Each row was made from one path, in order. Every step used is in the known rows, and no mark comes twice. Write each row's path.
Known rows
sosu/tekulal/renum: [15,15,-5,-7,-6,25,-10,-26,-1,17,18,-35,-19,-6,-12,-13,15,-44,55,-12,2,32,-8,-20]
zofuvok/faladi/tekulal/sigep: [22,32,-10,15,0,39,-12,-33,21,27,14,-26,-17,-7,4,-14,-17,-28,-40,-39,9,-36,-26,8]
faladi/tekulal/sosu: [25,5,-7,-2,9,33,-6,-55,34,17,54,-10,-8,1,33,17,-22,-26,34,-34,0,17,-12,-6]
nobef/renum/tekulal/sosu/kezat: [31,-24,-7,22,-50,28,-9,-66,57,24,9,-25,-12,-4,34,42,2,-39,71,-9,-12,48,26,-4]
sosu/kezat/renum/nobef: [59,-15,-10,24,-42,23,31,-51,-6,9,24,-24,-14,18,28,-17,24,-19,46,-10,3,3,11,-9]
zofuvok/faladi: [32,9,-16,15,-23,28,-19,-27,-11,13,7,-20,-9,-2,15,-12,-4,-24,-31,-6,5,-14,-15,-30]
nobef/renum/tekulal/sosu: [26,-13,-2,9,-31,38,-5,-50,38,24,15,-17,-15,-12,26,36,5,-48,66,-3,-7,42,26,-2]
nobef/renum/kezat/sosu/tekulal/faladi/zofuvok/bevi: [39,42,-25,-9,-87,22,11,-29,26,37,1,-70,-11,16,40,10,15,-75,55,-4,-9,-11,-4,34]
faladi/zofuvok/bevi/nobef/renum/kezat/sosu/tekulal: [56,54,-20,-17,-86,19,44,-50,5,21,16,-69,-16,20,29,-2,18,-58,49,-9,-6,6,-4,22]
sosu/kezat/renum/tekulal: [50,-18,-14,17,-53,28,13,-31,4,17,3,-18,-11,-3,-4,7,-12,-20,60,-7,-5,28,27,23]
bevi/zofuvok/faladi: [43,-9,-20,9,-21,31,0,-10,10,30,8,-41,-9,-21,4,-13,9,2,-38,-9,3,-28,-19,-70]
sosu/tekulal/faladi/zofuvok: [38,-7,-25,7,-17,33,10,-4,31,20,13,-52,-19,11,5,-12,3,-43,0,-7,-2,-32,-28,-9]
nobef/renum/kezat/sosu/tekulal/faladi: [35,20,-30,3,-65,15,2,-30,28,33,7,-37,-10,9,20,-3,22,-53,47,13,-6,16,9,7]
faladi/zofuvok/bevi/nobef/renum/tekulal/sosu/kezat: [50,-1,-14,18,-68,38,26,-80,39,12,4,-55,-14,11,53,49,5,-63,80,-22,-14,17,8,0]
zofuvok/faladi/tekulal/sosu: [31,17,-19,15,-1,35,-26,-64,22,16,43,-19,4,1,42,16,-20,-39,1,-33,-3,12,-26,-20]
zofuvok/bevi/nobef: [30,27,-14,-3,-28,26,10,-41,-29,4,1,-10,-24,18,14,-2,0,-32,34,-8,10,-9,-4,-25]
tekulal/faladi/zofuvok: [40,-20,-22,13,-10,38,21,-4,19,14,19,-48,-19,5,24,-6,-4,-30,-15,-9,2,-57,-21,-6]
tekulal/sosu: [24,-5,-3,0,1,28,-10,-42,11,17,29,-6,-17,6,34,14,-9,-29,29,-11,3,9,0,-30]
renum/kezat/sosu/tekulal/faladi/zofuvok/bevi/nobef: [62,53,-39,-18,-75,21,31,-37,-8,23,7,-53,-11,30,25,-5,13,-67,42,-6,-5,-42,-15,-9]
renum/kezat/sosu/tekulal: [43,43,-13,-28,-60,8,4,-24,6,33,23,-19,-11,7,-2,-20,4,-30,29,-3,-2,9,6,-5]
bevi/nobef/renum/tekulal: [43,-7,-17,16,-40,37,34,-44,11,6,6,-24,-22,-10,-3,4,17,-32,40,5,-1,20,21,-11]
sosu/kezat: [30,-14,-9,13,-32,16,-2,-32,19,13,14,-18,-19,8,14,-4,-12,-6,10,-12,4,-4,-4,-14]
faladi/zofuvok/bevi/nobef/renum/kezat: [53,15,-12,-1,-69,27,53,-48,0,17,5,-63,-22,11,40,0,7,-49,43,-11,-1,-28,-7,13]

Write each row's path
[40,35,-38,11,-54,33,26,-42,13,8,9,-71,-17,27,38,11,28,-70,35,-3,-4,2,-13,17]  kezat/sosu/tekulal/faladi/zofuvok/bevi/nobef/renum
[47,12,-12,4,-62,44,42,-41,11,10,-2,-58,-23,-3,16,17,11,-55,47,-11,-4,-7,8,21]  faladi/zofuvok/bevi/nobef/renum/tekulal
[45,-9,-9,3,-33,38,18,-16,-15,17,6,-12,-15,-11,-11,0,-7,-28,54,-1,0,23,28,24]  kezat/renum/tekulal
[37,32,-5,-22,-40,20,16,-33,-25,24,40,-33,-8,-12,15,-9,9,-34,50,-9,0,3,11,-4]  tekulal/renum/kezat/sosu
[44,3,-26,6,-14,35,4,-23,29,27,32,-47,0,-27,3,-11,-4,2,-34,-32,0,-20,-30,-42]  bevi/zofuvok/faladi/tekulal
[40,-13,-16,25,-7,28,3,-71,26,11,48,-23,-3,14,47,26,-30,-22,67,-36,-6,48,-4,28]  faladi/tekulal/sosu/kezat/renum
[51,32,-24,-6,-66,11,36,-53,6,15,22,-37,-16,13,11,-14,26,-35,42,7,-4,31,9,-5]  bevi/nobef/renum/kezat/sosu/tekulal
[45,-11,-7,5,-19,41,6,-41,-4,20,19,-7,-10,-4,16,26,-10,-42,80,-5,-6,38,30,5]  kezat/renum/tekulal/sosu
[37,26,-1,5,-46,52,44,-34,18,25,-18,-58,-38,-4,6,12,11,-58,29,-21,3,-38,10,32]  faladi/zofuvok/bevi/nobef/renum/tekulal/sigep
[46,11,-10,5,-47,47,30,-66,21,14,10,-50,-18,4,45,42,9,-69,73,-15,-10,11,9,3]  faladi/zofuvok/bevi/nobef/renum/tekulal/sosu
[45,27,-9,-22,-54,15,15,-25,-8,27,30,-14,-11,0,15,-13,-4,-17,12,-3,2,-16,12,0]  renum/kezat/sosu
[27,21,-23,-3,-37,31,-8,-10,18,26,-8,-48,-20,19,15,2,1,-64,34,-14,0,-31,-26,3]  sosu/tekulal/faladi/zofuvok/bevi
[53,5,-29,15,-66,32,46,-44,5,17,-8,-66,-19,17,49,7,12,-64,52,-2,-3,-47,-13,1]  tekulal/faladi/zofuvok/bevi/nobef/renum/kezat
[37,-11,-7,6,-42,26,-15,-57,39,23,14,-6,-9,1,20,32,-12,-32,61,-15,-9,22,18,-27]  renum/tekulal/sosu/kezat
[30,-5,-13,12,-10,24,-11,-69,52,16,48,-18,-5,9,41,26,-27,-19,42,-39,-5,23,-14,-6]  faladi/tekulal/sosu/kezat
[57,-17,-8,25,-29,25,19,-77,6,11,36,-16,-9,25,58,7,22,-36,72,-14,-2,21,13,-26]  tekulal/sosu/kezat/renum/nobef
[45,-19,-27,20,-27,42,9,-13,-14,17,-4,-13,-12,-4,-3,8,-1,-43,59,8,-2,2,24,13]  kezat/renum/tekulal/faladi
[39,-27,-11,26,-16,23,0,-57,4,11,26,-16,-10,19,47,21,-16,-22,62,-13,-3,40,9,2]  tekulal/sosu/kezat/renum
[40,-27,-13,24,-30,21,13,-32,-5,9,13,-24,-16,12,19,-3,-14,-5,35,-9,2,22,7,20]  sosu/kezat/renum
[36,6,-23,27,-21,25,-30,-79,38,15,39,-25,7,9,49,22,-24,-31,8,-39,-7,20,-28,-21]  zofuvok/faladi/tekulal/sosu/kezat
[49,2,-23,9,-50,50,18,-10,-13,24,-11,-44,-12,2,14,20,-7,-66,66,-9,-5,-23,10,40]  kezat/renum/tekulal/faladi/zofuvok/bevi
[49,-17,-22,6,-34,46,22,-3,29,22,8,-41,-15,-9,0,5,-3,-43,9,-6,-5,-51,-2,-1]  renum/tekulal/faladi/zofuvok
[40,62,-21,-15,-86,11,18,-59,-6,22,1,-35,-16,22,21,0,23,-57,75,2,-2,32,10,6]  zofuvok/bevi/nobef/renum/kezat/sosu/tekulal
[19,40,-10,-17,-17,23,-7,-30,-9,15,37,-37,-12,-4,-4,-9,19,-40,45,-11,1,40,1,-4]  kezat/sosu/tekulal/renum
[64,-38,-30,31,-50,41,32,-17,22,16,3,-55,-8,3,14,13,-9,-36,40,-8,-11,-19,7,32]  sosu/kezat/renum/tekulal/faladi/zofuvok
[57,24,-31,-15,-59,21,23,-13,23,31,25,-54,-8,12,14,-14,5,-47,8,-4,-7,-40,-14,6]  renum/kezat/sosu/tekulal/faladi/zofuvok
[18,13,-5,-3,9,36,7,-39,7,10,51,-36,-10,-19,5,-3,-7,-28,46,-36,3,17,-15,10]  faladi/tekulal/renum
[40,51,-40,1,-82,15,11,-56,-4,23,-10,-36,-13,28,30,7,28,-72,79,11,-4,15,6,-6]  zofuvok/bevi/nobef/renum/kezat/sosu/tekulal/faladi
[36,12,3,-2,-11,34,21,-45,-16,11,37,-31,-16,-7,14,-21,43,-40,50,-13,7,-14,1,-44]  tekulal/renum/nobef
[38,49,-6,-18,-29,25,14,-47,-8,15,48,-36,-11,3,5,-23,57,-53,56,-12,2,18,5,-33]  kezat/sosu/tekulal/renum/nobef
